Known rows, with every step that occurs:
kebu-dunop: [ 0.03  0.10 -0.23  0.03 -0.02 -0.05  0.02  0.01  0.01  0.10  0.00 -0.02
  0.11  0.15  0.14 -0.05 -0.12 -0.02 -0.09  0.00 -0.14  0.04  0.05 -0.17
  0.16]
nomat-sevip: [ 0.00 -0.18  0.21  0.01  0.16 -0.07  0.09 -0.11  0.08  0.02  0.13 -0.11
 -0.01 -0.12 -0.25 -0.05 -0.01  0.04 -0.06  0.15  0.13  0.00  0.01 -0.02
 -0.04]
kebu-zali-sevip: [-0.07 -0.08 -0.33  0.14  0.08 -0.17  0.10  0.20  0.02  0.16 -0.11  0.03
  0.19  0.10  0.19  0.18 -0.11  0.09 -0.14 -0.08 -0.18  0.13 -0.09 -0.15
 -0.12]
nomat-sevip-zali: [ 0.06 -0.10  0.07 -0.08  0.03 -0.03  0.09 -0.11  0.06  0.04  0.02 -0.04
  0.05 -0.05 -0.35 -0.09  0.06 -0.04 -0.22  0.05  0.05  0.23  0.11 -0.18
  0.01]
dunop-zali-sevip: [-0.01  0.12 -0.19  0.11 -0.06 -0.13  0.16  0.17 -0.01  0.10  0.07  0.12
  0.12 -0.01  0.28  0.10 -0.21  0.11 -0.09 -0.11 -0.15  0.16 -0.09 -0.02
  0.00]
dunop-kebu-zali-sevip: [ 0.02  0.05 -0.37  0.06  0.06 -0.14  0.18  0.25 -0.12  0.15  0.21  0.03
  0.08  0.08  0.21  0.12 -0.07  0.08  0.02  0.10 -0.10  0.04 -0.30 -0.17
 -0.11]
fesen-nomat-sevip: [ 0.01 -0.26  0.20  0.08  0.12 -0.09  0.09 -0.18  0.04 -0.01  0.01 -0.09
  0.03  0.02  0.05 -0.15 -0.08 -0.22 -0.14 -0.03  0.03  0.07 -0.03  0.04
 -0.05]
zali-dunop: [-0.15 -0.02 -0.09  0.01  0.05 -0.10 -0.03  0.09 -0.07  0.08 -0.13 -0.06
  0.03  0.01  0.07  0.06 -0.09 -0.12  0.12 -0.04 -0.13  0.05  0.06  0.03
  0.17]
kebu-zali-dunop: [-0.09 -0.05 -0.30  0.05  0.10 -0.30 -0.01  0.11 -0.04  0.20 -0.13 -0.08
  0.10  0.11  0.15  0.20 -0.14 -0.17  0.05 -0.13 -0.30  0.10  0.02 -0.07
  0.17]
kagis-dunop: [-0.06  0.10  0.05  0.12 -0.04 -0.03  0.06  0.18  0.00  0.04  0.03  0.15
  0.01 -0.01  0.09 -0.14 -0.04 -0.15  0.28 -0.07 -0.05 -0.11 -0.06  0.07
  0.09]
sevip-nomat: [-0.05 -0.08  0.02  0.16  0.16  0.04 -0.04  0.06  0.09 -0.07  0.08  0.02
 -0.04  0.16  0.19  0.00  0.07  0.15  0.18  0.02 -0.06 -0.13  0.00  0.06
  0.07]
sevip-nomat-fesen: [-0.14 -0.27  0.00  0.15  0.07  0.06 -0.05  0.08  0.01 -0.14  0.09  0.09
  0.00  0.23  0.34 -0.04  0.10  0.01 -0.02 -0.29 -0.16 -0.02 -0.10  0.15
  0.10]
dunop-kebu-nomat: [ 0.10  0.03  0.05 -0.16  0.01  0.10 -0.02  0.03 -0.20 -0.15  0.35  0.09
 -0.31  0.01 -0.05 -0.02  0.21  0.09  0.19  0.30  0.14 -0.13 -0.25 -0.08
 -0.02]
kagis-dunop-zali-sevip-nomat-fesen: [-0.21 -0.05 -0.16  0.37 -0.03 -0.10  0.17  0.44 -0.01 -0.01  0.18  0.34
  0.13  0.21  0.68 -0.08 -0.15 -0.04  0.17 -0.47 -0.34  0.03 -0.26  0.22
  0.18]
kebu-zali-sevip-nifi: [-0.04 -0.11 -0.40  0.08  0.17 -0.18  0.13  0.15  0.02  0.13  0.10  0.20
  0.02 -0.04  0.21  0.20 -0.18  0.11 -0.22 -0.12 -0.19  0.08 -0.10 -0.28
 -0.21]
nomat-sevip-zali-kebu-dunop: [ 0.20  0.08 -0.21 -0.12  0.02 -0.13  0.12 -0.01 -0.01  0.21  0.06 -0.03
 -0.01  0.13  0.04 -0.26  0.16 -0.08 -0.49  0.20 -0.08  0.24  0.08 -0.54
  0.13]
kebu-zali: [ 0.07 -0.05 -0.21  0.03  0.05 -0.21  0.03  0.02  0.02  0.12 -0.01 -0.01
  0.07  0.10  0.07  0.14 -0.05 -0.06 -0.07 -0.10 -0.17  0.06 -0.04 -0.10
 -0.01]
fesen-nomat: [ 0.01 -0.08 -0.01  0.09 -0.03 -0.02 -0.01 -0.07 -0.03 -0.03 -0.10  0.01
  0.05  0.14  0.29 -0.09 -0.06 -0.26 -0.10 -0.16 -0.08  0.07 -0.05  0.06
 -0.02]
kebu-dunop-zali: [ 0.15  0.26 -0.30  0.05 -0.10 -0.22  0.11 -0.01  0.00  0.17  0.14  0.06
  0.11  0.13  0.30  0.01 -0.27 -0.05 -0.10 -0.12 -0.28  0.13  0.01 -0.12
  0.27]
nifi-sevip-zali-dunop: [ 0.08  0.28 -0.22 -0.11 -0.07 -0.03 -0.09 -0.04 -0.17  0.10 -0.31  0.11
 -0.07 -0.04 -0.24 -0.08  0.00 -0.17 -0.06 -0.17 -0.09  0.26  0.10 -0.17
  0.31]
sevip-zali: [ 0.05  0.09 -0.14 -0.08 -0.13  0.04  0.00  0.00 -0.01  0.02 -0.11  0.07
  0.06  0.06 -0.11 -0.04  0.08 -0.07 -0.16 -0.08 -0.08  0.23  0.10 -0.16
  0.03]
dunop-zali-kebu: [ 0.25  0.24 -0.12 -0.06 -0.07 -0.20  0.11  0.08 -0.10  0.13  0.19  0.10
 -0.16 -0.01  0.39 -0.05  0.03 -0.06 -0.20  0.02 -0.11  0.05 -0.13 -0.16
  0.07]
kagis-dunop-zali-sevip: [-0.08  0.22 -0.15  0.22 -0.10 -0.14  0.22  0.35 -0.01  0.14  0.09  0.25
  0.13 -0.02  0.36 -0.04 -0.26 -0.03  0.19 -0.19 -0.19  0.05 -0.16  0.06
  0.09]
zali-kebu-dunop-kagis: [ 0.09  0.13 -0.21 -0.04  0.14 -0.05  0.14  0.14 -0.04  0.22 -0.20  0.02
  0.00  0.13  0.48 -0.22 -0.07 -0.21 -0.34  0.00 -0.22  0.02 -0.08 -0.24
  0.27]
fesen-nomat-sevip-zali-kebu-dunop: [ 0.21 -0.01 -0.21 -0.03 -0.01 -0.15  0.12 -0.08 -0.05  0.17 -0.04 -0.01
  0.04  0.27  0.34 -0.35  0.09 -0.35 -0.59  0.03 -0.16  0.30  0.03 -0.49
  0.10]
kagis-dunop-kebu-zali: [ 0.11  0.21 -0.21  0.05 -0.01 -0.21  0.17  0.25 -0.12  0.15  0.33  0.13
 -0.02  0.04  0.19 -0.06 -0.05 -0.20  0.37  0.02 -0.16 -0.12 -0.30 -0.04
  0.10]
kagis-dunop-zali-kebu: [ 0.18  0.33 -0.08  0.05 -0.11 -0.22  0.17  0.26 -0.10  0.17  0.24  0.24
 -0.16 -0.02  0.48 -0.19 -0.01 -0.21  0.07 -0.05 -0.16 -0.06 -0.19 -0.08
  0.16]
kagis-dunop-kebu-zali-sevip-nomat: [-0.08  0.06 -0.31  0.33  0.17 -0.13  0.21  0.47 -0.02  0.11  0.31  0.18
  0.06  0.23  0.49 -0.03 -0.03  0.09  0.47  0.03 -0.22 -0.19 -0.36 -0.06
  0.06]

Rows:
[-0.27 -0.32 -0.13  0.24  0.10  0.10  0.01  0.27  0.01 -0.10  0.00  0.13
  0.12  0.25  0.46  0.00  0.05  0.16 -0.09 -0.28 -0.16  0.04 -0.15  0.09
 -0.02]  zali-sevip-nomat-fesen
[ 0.00  0.04 -0.06 -0.16  0.06 -0.11  0.13  0.02 -0.14  0.12  0.20 -0.11
 -0.02 -0.07 -0.25 -0.08  0.03 -0.15  0.07  0.20 -0.03  0.20 -0.05 -0.17
  0.21]  nomat-sevip-zali-dunop-kebu
[-0.17 -0.13 -0.11  0.27  0.18  0.08  0.04  0.24  0.09 -0.04 -0.01  0.06
  0.07  0.18  0.31  0.04  0.01  0.29  0.11  0.02 -0.06 -0.05 -0.05  0.00
 -0.04]  zali-sevip-nomat
[ 0.13  0.09  0.02  0.13  0.17  0.09 -0.09 -0.08  0.01 -0.08  0.01  0.12
 -0.19  0.03 -0.03 -0.13  0.08  0.17  0.15 -0.03  0.07 -0.14 -0.06  0.00
  0.18]  nifi-sevip-nomat
[-0.11 -0.06 -0.19  0.05  0.13  0.01  0.09  0.13  0.00  0.02  0.12  0.21
 -0.06 -0.16  0.13  0.07 -0.13  0.17 -0.15 -0.02 -0.02  0.02 -0.07 -0.18
 -0.20]  zali-sevip-nifi
[ 0.06 -0.19  0.18 -0.14  0.06  0.05 -0.02 -0.12  0.01 -0.11  0.05  0.04
 -0.17 -0.02 -0.43 -0.05  0.23  0.06 -0.18  0.17  0.13  0.19  0.08 -0.23
 -0.05]  kebu-nomat-sevip-zali
[-0.16 -0.21  0.04  0.00  0.18 -0.11  0.17 -0.05 -0.01  0.13 -0.47 -0.09
  0.18  0.05  0.12 -0.17 -0.24 -0.56 -0.25 -0.30 -0.27  0.36  0.07  0.03
  0.30]  fesen-nomat-sevip-zali-dunop-kagis
[ 0.16  0.10 -0.26 -0.05  0.03 -0.18  0.11  0.06 -0.12  0.13  0.31 -0.01
 -0.03  0.08  0.09  0.08 -0.01 -0.04  0.08  0.08 -0.11 -0.02 -0.25 -0.12
  0.02]  dunop-kebu-zali
[ 0.05  0.14  0.09 -0.03 -0.02  0.07  0.05  0.22 -0.19 -0.11  0.38  0.23
 -0.29 -0.01  0.03 -0.17  0.18 -0.06  0.48  0.22  0.11 -0.25 -0.29  0.00
  0.05]  kagis-dunop-kebu-nomat
[ 0.16 -0.07 -0.02 -0.13 -0.11 -0.10 -0.01  0.10 -0.23 -0.07  0.24  0.26
 -0.34  0.11  0.46 -0.05  0.23 -0.10 -0.36 -0.16 -0.14  0.11 -0.26 -0.10
  0.06]  dunop-zali-kebu-nomat-fesen
[ 0.16 -0.24  0.19 -0.17  0.31 -0.04  0.03 -0.08 -0.06 -0.08  0.42  0.17
 -0.55 -0.23 -0.07 -0.10  0.28  0.13 -0.29  0.36  0.22 -0.13 -0.11 -0.40
 -0.20]  zali-kebu-nomat-sevip-nifi
[-0.05  0.02 -0.05 -0.13  0.06 -0.01 -0.05  0.12 -0.26 -0.07  0.22  0.02
 -0.28  0.02  0.00  0.05  0.13 -0.02  0.31  0.26  0.01 -0.09 -0.19 -0.04
  0.15]  zali-dunop-kebu-nomat
[-0.03  0.06 -0.16  0.01  0.11 -0.01  0.12  0.05  0.03  0.14 -0.25 -0.01
  0.17  0.10  0.23 -0.11 -0.27 -0.17 -0.15 -0.14 -0.25  0.05  0.00 -0.02
  0.31]  kebu-dunop-kagis
[-0.15 -0.09 -0.22  0.04  0.23 -0.26  0.10  0.15 -0.02  0.24 -0.38 -0.07
  0.15  0.05  0.24  0.16 -0.29 -0.33 -0.02 -0.29 -0.41  0.12 -0.04  0.06
  0.32]  kebu-zali-dunop-kagis
[ 0.27 -0.09  0.13 -0.16  0.23 -0.20  0.11 -0.09 -0.07 -0.02  0.57  0.25
 -0.55 -0.25  0.09 -0.04  0.11  0.10 -0.31  0.23  0.10 -0.03 -0.16 -0.35
 -0.09]  dunop-zali-kebu-nomat-sevip-nifi
[-0.01  0.22 -0.26 -0.16 -0.10 -0.05  0.04  0.13 -0.21  0.10  0.08  0.00
 -0.01  0.05 -0.01 -0.02  0.04 -0.19  0.12  0.06 -0.15  0.19 -0.06 -0.15
  0.25]  sevip-zali-dunop-kebu
[ 0.13  0.22 -0.35 -0.14  0.00 -0.01  0.15  0.14 -0.07  0.23 -0.30  0.08
  0.05  0.18  0.38 -0.26  0.02 -0.26 -0.50 -0.08 -0.31  0.24  0.02 -0.40
  0.29]  sevip-zali-kebu-dunop-kagis
[-0.20 -0.35 -0.33  0.28  0.14 -0.10  0.06  0.29  0.03  0.01 -0.01  0.12
  0.19  0.33  0.53  0.14 -0.01  0.10 -0.16 -0.37 -0.34  0.09 -0.20  0.00
 -0.03]  kebu-zali-sevip-nomat-fesen
[ 0.25  0.13 -0.02 -0.12 -0.04 -0.12  0.00  0.08 -0.14 -0.01  0.24  0.19
 -0.38  0.04  0.31 -0.02  0.21  0.04 -0.17  0.13 -0.02  0.01 -0.16 -0.21
  0.03]  dunop-zali-kebu-nomat
[-0.06  0.13 -0.12 -0.08  0.02 -0.08  0.04  0.13 -0.21  0.08  0.18 -0.06
 -0.07 -0.02  0.10  0.01 -0.04 -0.12  0.26  0.14 -0.07 -0.04 -0.15  0.01
  0.21]  zali-dunop-kebu
[ 0.17  0.18 -0.18 -0.16 -0.11  0.00  0.02  0.09 -0.10  0.08 -0.05  0.09
 -0.12  0.09  0.14 -0.15  0.29 -0.09 -0.35  0.06 -0.05  0.18  0.02 -0.36
  0.00]  sevip-zali-kebu
[-0.03  0.16 -0.33  0.16  0.01 -0.17  0.25  0.43 -0.12  0.18  0.25  0.16
  0.10  0.07  0.30 -0.02 -0.10 -0.07  0.30  0.03 -0.18 -0.07 -0.36 -0.10
 -0.02]  kagis-dunop-kebu-zali-sevip
[ 0.18  0.06 -0.09 -0.21 -0.07  0.08 -0.08  0.08 -0.15 -0.07 -0.02  0.18
 -0.32  0.12  0.06 -0.11  0.46  0.00 -0.30  0.18  0.03  0.14 -0.01 -0.42
 -0.06]  sevip-zali-kebu-nomat
[-0.10 -0.09 -0.01 -0.07  0.08 -0.13  0.05 -0.02 -0.01  0.12 -0.12 -0.10
  0.08 -0.04 -0.26 -0.02 -0.02 -0.14 -0.11  0.03 -0.09  0.27  0.16 -0.15
  0.19]  nomat-sevip-zali-dunop
[ 0.01 -0.05 -0.07 -0.07  0.03 -0.13  0.13 -0.06 -0.18  0.09  0.09 -0.09
  0.03  0.08  0.03 -0.17 -0.03 -0.42 -0.03  0.04 -0.11  0.27 -0.09 -0.12
  0.20]  fesen-nomat-sevip-zali-dunop-kebu
[-0.21 -0.05 -0.01  0.01  0.18 -0.06  0.07  0.14 -0.05  0.13 -0.38 -0.06
  0.08 -0.04  0.16  0.02 -0.24 -0.28  0.05 -0.19 -0.24  0.06  0.00  0.16
  0.33]  zali-dunop-kagis
[ 0.03 -0.22  0.15 -0.04  0.26 -0.09  0.11 -0.15  0.08  0.00  0.33  0.06
 -0.17 -0.28 -0.24 -0.02 -0.09  0.07 -0.15  0.11  0.12 -0.03  0.00 -0.15
 -0.12]  nomat-sevip-nifi
[ 0.31  0.42 -0.32 -0.17  0.02  0.03  0.09  0.01 -0.14  0.23 -0.39  0.18
 -0.11  0.07  0.17 -0.37  0.03 -0.26 -0.53 -0.13 -0.18  0.24 -0.03 -0.44
  0.40]  nifi-sevip-zali-kebu-dunop-kagis
[ 0.04 -0.08  0.01  0.10  0.07  0.09 -0.12 -0.05 -0.06 -0.15  0.02  0.19
 -0.15  0.11  0.12 -0.16  0.10  0.03 -0.04 -0.33 -0.03 -0.03 -0.15  0.10
  0.20]  nifi-sevip-nomat-fesen
[ 0.16  0.18 -0.29 -0.04  0.00 -0.10  0.04  0.10 -0.08  0.17  0.05  0.02
 -0.06  0.18  0.39 -0.17  0.08 -0.05 -0.27  0.15 -0.12  0.00 -0.02 -0.38
  0.13]  zali-kebu-dunop
[ 0.16 -0.03  0.03 -0.15  0.05 -0.06  0.11 -0.02 -0.01  0.11  0.07 -0.01
 -0.12 -0.03 -0.09 -0.20  0.26 -0.07 -0.40  0.20  0.07  0.20  0.03 -0.38
 -0.04]  nomat-sevip-zali-kebu
[ 0.26  0.07 -0.09 -0.27 -0.14  0.13 -0.16 -0.02 -0.31 -0.13 -0.08  0.35
 -0.44  0.07  0.01 -0.26  0.50 -0.13 -0.53 -0.18  0.04  0.23 -0.17 -0.36
  0.07]  nifi-sevip-zali-kebu-nomat-fesen
[-0.11 -0.23 -0.36  0.18  0.13 -0.09  0.13  0.33 -0.10  0.01  0.31  0.13
  0.09  0.32  0.56  0.09  0.03  0.10 -0.01 -0.18 -0.28  0.02 -0.40 -0.02
  0.00]  dunop-kebu-zali-sevip-nomat-fesen
[-0.16 -0.16 -0.18  0.26  0.01 -0.06  0.11  0.25 -0.01 -0.03  0.15  0.20
  0.12  0.22  0.61  0.07 -0.12  0.12 -0.10 -0.40 -0.30  0.14 -0.20  0.15
  0.11]  dunop-zali-sevip-nomat-fesen
[ 0.25 -0.07  0.20 -0.11  0.13 -0.18  0.09 -0.04 -0.07  0.01  0.37  0.07
 -0.38 -0.09  0.07 -0.07  0.19  0.07 -0.21  0.27  0.09  0.01 -0.15 -0.23
  0.00]  dunop-zali-kebu-nomat-sevip
[ 0.01  0.09 -0.26  0.06  0.05 -0.13  0.17  0.12 -0.01  0.08  0.27  0.28
 -0.05 -0.18  0.29  0.13 -0.30  0.14 -0.17 -0.15 -0.15  0.12 -0.11 -0.14
 -0.09]  dunop-zali-sevip-nifi
